Known rows, with every step that occurs
vuzog > fove > sinater > zuzulom: [  2  17 -13 -23  88   5  -5   4 -10   6  18  -6  23  18  -9  13  -3   5
  39  -2  -8 -26   4 -47 -25  -3  -4   5  25  -2   9  -7  -2  39   6 -18
   2  15  20  49   2 -16  13 -13 -13  -6 -18  21  -8 -18 -20  17  11  22
   8   6   3   3]
sinater > zuzulom > vuzog > fove: [  9   7  -8 -23  39   4 -11  -1 -10   2  23  -3  25  27 -25  18   3 -11
  27  39  -5 -23  13 -43 -12   1 -21  -4  23 -15   3 -12  -2  26 -15 -17
   5   4  13   1   6 -20  12 -12   1  -4 -42  19 -20  -7 -14  20  13  21
  17  14   9  -5]
mubi > vuzog > fove > pokom > zuzulom > sinater: [-25  24   8 -19  49  10  -2   5 -30  11  61 -15  11  27 -15  -9  -5 -33
  34 -13  -3 -31   6   1 -10   4 -37  26  -9  -1 -27  -6   2  11 -21 -14
   7  11  -5   2   3 -41  31 -19  12   3 -11  64   4  -3 -39  23  16  15
  -1  18  28  19]
pokom > zuzulom > vuzog > fove: [-18   6   7 -12  15  12  -8  -6  -8  11   8 -15  12  22 -17   7   0  -3
  25  35 -11 -22  14  11  -7   1 -19  12  15 -19 -24  -5  -6   7 -26  -1
   5  10  -5 -10  10 -30  17  -9   1  -4 -50  19 -26   2 -17  15   9  17
  -1  20  17   2]
fove > sinater: [ -8  18  -6 -13  55  -1  -1   9  -4   5   7  -7  14  25  -5   2  -4   8
  23 -10 -12 -28   3  -6 -29  -7   5  13  30 -10   7  -7  -7  36   6  -2
  -6  12  13  41  -7  27  14 -11 -11 -19 -18  17  -7  -3 -10  12  14   3
   3  11  12  14]
mubi > vuzog > zuzulom > sinater > fove: [  0  25  -7 -17  44  12 -17   6 -12   0  49  -5  21  29 -26  -5  -1 -59
  40   6  -7 -25   4 -11 -22  -6 -26   2   8  -5  53 -11   0   2  -2 -13
   9  11   8  16   1  30  23 -15 -10  13  -1  18   4  -3 -32  23  10  21
  16   7  23  12]
sinater > fove > rifip > zuzulom: [ -3   3   1 -43  31 -25  22  26  -2   7  17  18  13  13  -1   6   4 -50
  37 -26  -9 -16  21  -4   4  -2 -31  21  20 -18   2  -6  -6  19   7 -14
  -1   7   0   2  34  19  16 -23   6  -8  40  23  -7   0 -18  15  12  20
   3   7   9   1]
fove > rifip > zuzulom > vuzog: [ -6   3  11 -41  15 -29  18  24  -6  11  19  11  15  22  -6   3   4 -14
  34   8 -18 -21  24  -6   2   2 -34  23  22 -27  -4 -13  -8  24 -10 -11
  -5   6  -2  -8  28  24  11 -13   7 -12  19  17 -24  10 -22  18  14   6
   0  15  12   6]
pokom > zuzulom: [-25   1  -6  -4  10  16   6  -1  -4   8   4 -12   3  22 -10  -2   6  -1
  29 -11  -3 -21  12   5 -11  -1 -18  23  13 -12 -21  -9 -11  12  -8  -3
   1  13  -7  -3   2  29  16 -17  -7  -9 -33  20  -8   2 -12  11  12  -2
  -2  20  13  12]
fove > sinater > zuzulom > vuzog > mubi: [  1  17 -11 -24  57   5  24   4  -4   9  18 -13   3  28 -15   8  -9   7
  54  32  -8 -30  10 -53 -25  -2  -7  -1  25  26  12 -15   3  40  -9 -16
   3  11  20  36  -2  42  10  -5 -14  -6 -37  12 -19 -11 -34  21  16  -1
  19  15   9   4]
mubi > vuzog > fove: [  3   8   5 -18  45  -4 -10   6  -3   0  22  -2  19  28 -18  -2   8  -6
  12   9 -15 -22   2   2 -20  -7 -11  12  22 -20  10 -12 -11  18 -12 -11
   2   9   6  -9   3 -40  21 -16  -1   1   2  18   0  -1   0  21   2  30
   7  10  24  11]
sinater > fove > rifip > zuzulom > vuzog > mubi: [  2   5  12 -50  18 -18  53  22  -4   9  14  15  -1  15  -5   4   4 -50
  50   6 -19 -21  22 -11   5   1 -31  11  15  13   0 -10   0  20  -7 -19
   3   6   5  -6  36  29   9 -14   3  -5  20  18 -18   1 -27  22   9  19
  11  12  12  -7]
sinater > zuzulom > vuzog: [  7   0 -14 -19  22  -4  -3   3   0   8  23  -7  24  29 -24  12   0 -10
  25  38  -9 -25  15 -45 -17   1 -16  -1  21 -10   7 -17  -6  25 -16 -17
   6   4  15  -8   7  29   9  -9   2  -9 -36  15 -21  -5 -15  13  18   2
  17  15   7  -1]
mubi > vuzog > fove > rifip > zuzulom: [  3   3  13 -48  50 -32  13  24  -9   7  24  11  12  20  -6  -6   8 -14
  28 -16 -19 -14  14  -6  -3   4 -38  31  24 -29   4 -11  -9  19  -8 -18
   1   5  -3 -14  27 -36  19 -20   5   9  59  20  -1   6 -14  18   4  27
  -1  15  17  10]
pokom > zuzulom > vuzog: [-23   5  -2  -5   0  10   2  -1  -6  10  12  -8   9  30 -16   0   4  -7
  28  38  -6 -22  19   4  -6  -1 -18  16  20 -20 -23 -12 -10   8 -25   2
   4  10  -5 -18   6  22  18 -10  -1  -9 -50  17 -26   6 -20  15  17  -3
   1  24  15   8]
mubi > vuzog > zuzulom > sinater > fove > rifip: [  0  26  -3 -30  48   8  -7  23 -14  -2  46   4  16  29 -13  -5  -3 -60
  43 -19 -12 -21   9 -17 -16  -6 -34  18  14 -19  48  -6  -1  16  -8 -18
   7  12  10  17  -6  23  25 -18  10  10  30  23   8   1 -38  31   7  23
  15  13  26   9]
sinater > fove: [  4   8  -9 -11  23   0  -2   5   1   0   9   2  23  18 -15  12   6 -45
  18  -2 -10 -20   6   1 -16  -6  -8   1  20  -1   7 -10 -10  18   4  -2
  -2  14  11   3   5  19  16 -15  -4 -18 -18  23 -10  -3  -5  15  14  29
  12   5   8   1]
vuzog > fove > pokom > zuzulom: [-27   4   8 -21  32  18   4  -1 -16  14  23 -16   6  16  -6   3   5  -8
  24 -20  -4 -22  10  -2 -11  14 -28  24 -12   1 -24  -1  -5  14  -5  -9
   2  11 -16  -1   6 -23  23 -19  10 -11 -33  72  -7 -15 -10  15  10  14
  -2  18  13   9]
zuzulom > sinater > fove: [  0  27  -8 -17  35   4   1  11  -9  -1  37  -1  20  22 -19  11  -7 -60
  26 -12 -13 -30   4  -7  -8 -13  -2   2  18   0   4  -5  -5  16   6  -5
   4  14  15  35   3  19  23 -20  -4 -11 -20  20 -12   1 -25  18  20  21
  11   3  13   3]
vuzog > zuzulom > sinater > fove: [ -1  26  -5 -17  36  21 -14   2 -11   0  39  -3  27  19 -19   4  -6 -56
  36  -8  -6 -23   3 -10 -11  -9 -20  -5  11  -1  50  -4   2  12  12 -11
   9  11   8  42   1  43  19 -14  -8  -1 -22  20 -10  -7 -35  20  14  18
  10   3   9   2]
pokom > zuzulom > sinater > fove > rifip: [-31  19  -6 -22  28  19  17  17 -12   7  34  -1   5  19   2   0   0 -58
  48 -41 -10 -26  10  -7  -4 -11 -22  28   7 -15 -23   2  -5  10  -9  -6
   9  19  10  16   2  16  16 -22   7 -10  -3  25  -9  10 -41  20  16  16
   4  21  13   6]
rifip > fove > pokom > zuzulom: [-25   6   1 -18  29  17  21   8 -13  17  24  -6  -1  11  -6   0  -2 -56
  31 -22  -4 -22  18   1 -10  12 -24  31 -11  -1 -27  -5  -2  15  -5  -6
   1  19 -15  -6  -6  29  22 -23   5 -13 -22  68  -8  -6  -5  16  20  18
  -1  20  13  11]
vuzog > fove > rifip > zuzulom > sinater: [ -8  19  18 -52  53 -15  17  22 -19   7  38   7  18  13  -3   4  -4 -29
  40 -41 -17 -21  16  -7  10  -4 -26  22  20 -25   0   0   0  18   9 -18
   1  12   2  41  25 -20  22 -21   2  -7  39  15 -11   8 -30  18   5  18
  -6   6   9   7]
pokom > zuzulom > vuzog > mubi: [-21   5   6  -8  -6  22  32  -6  -4   8   8 -19 -12  28 -19  -2  -1   1
  41  28  -7 -21  13   2  -4  -2 -21  10   9  17 -16 -11  -6   7 -22  -2
   5   7  -3 -13   8  34   9  -7  -9  -7 -51  13 -23   2 -20  18  11   1
   7  21  17   3]
mubi > vuzog: [  1   7  -7 -14  26  -5  -4   8  -3  -1  18  -3  16  29 -22  -8   6  -8
  17   8 -14 -22   6   0 -27 -10 -14  19  21 -17   6 -18 -11  14  -8  -7
  -2   8   5 -13   0  14  19 -15  -3  -1   3  17   3   0  -4  22  10   8
   9  16  20  20]
mubi > vuzog > zuzulom > sinater > fove > pokom: [  0  32  -6 -20  48   6 -13  13 -18   6  69  -4  27  25 -21  -7  -4 -71
  35  -6  -2 -30   7 -13 -22   5 -38   5 -13  16  46  -4   7  11  -7 -20
   5   8   4  20   0  24  25 -22   8   9   0  67  10 -14 -40  24  16  19
  16   7  27  10]

Rows
[-19  22 -10  -6  26  24   0   3 -16   6  33 -12  11  22 -12   1  -9 -57
  39 -13  -2 -33   9   5   3  -8 -16  14   9   2 -23  -2  -4   4  -5  -3
   9  17   4  24   8  18  21 -17  -6  -5 -34  20 -12   4 -38  19  16  12
   2  16  13   6]
pokom > zuzulom > sinater > fove
[-23  19  -3  -7  15  22   2   1 -16   6  31 -14   8  25 -13  -6   0 -17
  34 -16  -5 -29  10   2  -7  -6 -15  18  11 -14 -22  -6  -8  10  -7  -5
   6  15   2  26  -1  28  17 -15  -7  -7 -33  17 -13   7 -33  14  16  -6
  -1  17  17  13]
pokom > zuzulom > sinater
[ -2   2   5 -43  21 -28  21  25  -3  11  19  11  15  20  -7   5   3 -59
  41  13 -15 -23  29  -9   4  -1 -35  13  21 -23  -7 -10  -7  19 -13 -11
   3   5   4 -12  32  12  11 -16   9  -8  17  16 -20   6 -26  20  17  19
   2  18  12  -5]
sinater > fove > rifip > zuzulom > vuzog
[ -5  18   0 -23  66  -2   9  16  -3   7  14  -4  13  17 -10   2  -5 -32
  32  -8 -16 -22   7  -3 -19  -7   5  18  27 -14  -5  -8  -7  38   9  -3
  -6  24   7  45 -17  30  19 -13 -16 -17  -6  12 -11  -6  -4  14  12  24
   2  10  11  12]
rifip > fove > sinater
[ -5   8   3 -28  35   0  17  16  -9  12  31   2  13  15 -10   9  -1 -55
  14 -17 -12 -21  12  -7 -13   9 -15  19  -2   4  -7  -7  -2  32   8 -10
  -5  18  -1  10 -14  21  24 -24   7 -17  -8  64 -14 -10   8  15  14  26
   4   8  13  12]
rifip > fove > pokom
[-28   4   1  -9   4   4   5   6 -12  17  29 -12   6  21 -11   5   1  -9
  27  24   0 -27  21  -1 -17  11 -29  19  -3   3 -32  -9  -1  13 -25  -5
   4  10  -8 -15   4  20  16 -13  16 -12 -49  62 -18  -5 -27  16  21  -5
  -1  26  19   7]
fove > pokom > zuzulom > vuzog
[ -1  25   1 -38  45 -21  16  21 -15   7  62   7  23  16 -17   4  -9 -77
  40 -22  -2 -32  16 -10   3   7 -35   8  -9  22  -7  -3   3  14  14 -16
   1  11   3  34  27  17  20 -24   5  -8   4  62  -5  -7 -38  13  22  14
   3   6  10   5]
rifip > zuzulom > sinater > fove > pokom
[ -1   8   4 -17   6   6  29   0   0  -1   9  -6  -3  30 -23   5   0   3
  29  30 -16 -23   9  -4 -15  -1  -6  -2  17  17   8 -17  -7  18  -9  -5
   3  10   2   4   1  38   7  -7  -2 -11 -38  14 -26  -6  -9  16  12   7
  14  10  16   1]
zuzulom > vuzog > mubi
[  2  17 -17 -16  59  -2  -7   7  -5   9  25 -10  23  27 -14  12  -8   1
  37  37 -10 -32  14 -48 -30  -5  -7   3  29  -3   1 -15  -1  33 -15 -17
   6   9  24  30  -1  27   9  -7  -7 -10 -34  13 -18  -7 -27  14  23  -1
  14  19   8   6]
fove > sinater > zuzulom > vuzog
[-18   6  -4 -12   8   5   5   5 -12  15  31  -4  10  21 -14   7   0 -54
  30  27   4 -27  18  -3 -13  12 -34  10  -9  16 -32  -5   0  10 -24  -2
   2   9  -2 -19  10   7  18 -21  16 -17 -53  68 -16 -10 -27  21  28  13
   7  24  20   2]
sinater > fove > pokom > zuzulom > vuzog
[ -6   6 -10 -29  28   1  13  20  -3   0   6  15  13  15   2  10   9 -42
  27 -31 -13 -16  11  -6 -10  -9  -9  19  20 -12   5  -4 -12  24   3  -9
   0  11  13   2   2  12  15 -24  13 -17  19  24  -6   1  -5  23   7  22
   9  10   9   5]
sinater > fove > rifip
[  5  21  -8 -27  69   5  35  11  -6  12  22  -3  -1  23 -21  12 -12 -38
  57  34 -15 -26  12 -50 -16  -5  -3  -1  23  19   6 -11   2  39  -8 -17
   5  18  21  30 -12  38   6  -3 -17  -8 -28  10 -25 -12 -21  20  14  23
  19  14  10  -2]
rifip > fove > sinater > zuzulom > vuzog > mubi
[ -1   6  -2 -12  30   8 -15   4  -4   4  17  -7  16  31 -23  -7   6   0
  26  10  -7 -21   6  -6 -27  -2 -32  10  15 -20  58 -19  -9   8  -8 -14
   2   4  -2  -9   0  38  17 -11  -5   7   1  19   3  -7 -10  17   5  11
   9  14  21  12]
mubi > vuzog > zuzulom
[ 10  18 -16 -25  96  -4 -12   7  -9   3  29  -9  23  26 -15   5   0  -1
  40  10  -9 -27   2 -43 -33  -2 -14  13  27 -12  13 -14  -3  32  -9 -22
   2  10  24  23   0 -32  16 -12 -11   3  -1  25   4 -11 -22  23   8  26
  16  16  18  10]
mubi > vuzog > fove > sinater > zuzulom
[  3   6  16 -34  24 -26  -3   8  -9   6  20   0  24  16 -24   4   2 -14
  28  39 -14 -19  18   0   3   1 -27   2  23 -20  -2 -12  -8  13  -7 -11
   5   1  -3  -1  29 -24  17  -7  -6  -6 -15  14 -27   1 -18  13  10  23
  -2  10   9  -4]
rifip > zuzulom > vuzog > fove
[  0   4  -5 -37  44  -2   6  13  -8   6  21   6  19  21 -10  16   7 -15
  33  12 -14 -18  16 -49 -17  -2 -24  10  27 -20   1 -10  -3  35 -13 -23
   7   4  18  -5  11 -23  12 -12  14  -9  -5  25 -16  -1 -14  26  10  20
  13  15  10  -2]
sinater > zuzulom > vuzog > fove > rifip
[ -9   0   4 -42  29 -21  27  23  -6   8  10  12   7  13   2  -1   4  -8
  36 -31 -15 -19  21 -10  -3   3 -33  30  26 -24   1  -7 -10  29   6 -13
  -1   8  -1   4  27  29  16 -24   2 -12  40  19  -8   6 -15  16  11   4
  -5  14  10   7]
fove > rifip > zuzulom
[-12  14   7 -44  36 -22  21  27 -15   4  39   7   8  17   0  -1  -3 -24
  40 -42 -21 -29  17  -9   4  -2 -28  27  19 -24   1  -5  -6  22   9 -15
   3  16   3  36  22  31  19 -25   2  -5  40  13 -11   9 -32  15  14   1
  -3  12  12  13]
fove > rifip > zuzulom > sinater
[-29  20  -5 -13  24  13   7   5 -23  13  52 -14   4  22  -3  -5  -4 -24
  36 -26  -2 -34  12  -9 -12   2 -27  21 -15  10 -30  -4   0  12  -3  -3
  -1  16  -3  27  -1  23  19 -22   9 -10 -33  65  -9   0 -36  18  23  -9
   1  20  18  18]
fove > pokom > zuzulom > sinater
[ -6  10  17 -28  27  -4  -4   5 -12   8  34  -4  22  26 -16   9  -2 -13
  16  27 -12 -26   9  -3 -17   9 -16   1   4   2  -7  -5  -2  26 -15 -12
  -6   6  -2   3   4 -33  20 -15  16 -17 -35  60 -22 -15  -8  19  17  20
   2  11  16   5]
zuzulom > vuzog > fove > pokom
[ -9  25  -3 -35  39  19   5  17 -12   3  35   5  17  23  -5   4   1 -55
  46 -41 -14 -21  10 -18 -12  -7 -26  12  14 -10  49  -2  -1  21   7 -16
   7  11  10  41   2  44  17 -21   8  -2   9  25  -6   0 -34  24   8  17
  13   6   8   3]
vuzog > zuzulom > sinater > fove > rifip
[ -2  23   2 -13  38  12 -17  10 -11   2  44 -10  17  36 -26 -11   0 -18
  33   3  -9 -28   3 -10 -19  -5 -29  11  10 -17  54 -17  -1   8  -7 -14
   7   8   2  24  -5  38  21 -14 -12  11  -1  15   1   0 -32  20   9   2
  10  12  26  15]
mubi > vuzog > zuzulom > sinater
[  5   4 -12 -19  21   8  27  -1  -1   6  15  -8   3  26 -27  12   2  -8
  41  32  -9 -21  10 -51 -13  -1 -19  -8  16  21  17 -10  -2  21  -8 -20
   4   2  14   0   7  41   7  -6  -4  -5 -39  19 -21  -9 -21  16  11   7
  21  10   7  -2]
sinater > zuzulom > vuzog > mubi
[  4  17 -18 -22  81   6   9  15  -7  14  21  -4  15  18 -14  11  -5 -39
  45  -3 -12 -29  12 -53 -25   2  -6  13  24  -7   5 -11  -3  43   5 -17
   1  19  16  39 -13  30  13 -13 -20 -13  -9  15 -10  -7 -14  16  16  20
   8  14   4   5]
rifip > fove > sinater > zuzulom
[ -6  27  -4 -22  36   1   4  15 -15   3  60   1  22  21 -13  10  -4 -67
  25 -22  -3 -32  11  -9 -14   0 -14   2  -5  18  -7   4  -1  22  11 -10
   2  11   8  34  -2  12  22 -24   9 -15 -19  66  -6  -4 -30  20  24  20
  12   2  19   9]
zuzulom > sinater > fove > pokom
[ -6  25   3 -10  32  22 -11   0 -13   0  33 -10  21  28 -16  -4  -3 -16
  33 -15 -11 -28   2  -9 -14  -4 -20   1  12  -9  52  -8  -2  15   9  -8
   3  10  -2  49  -9  56  20 -12  -7  -2 -22  15 -14  -3 -26  17  11   1
   4   2  11  11]
vuzog > zuzulom > sinater
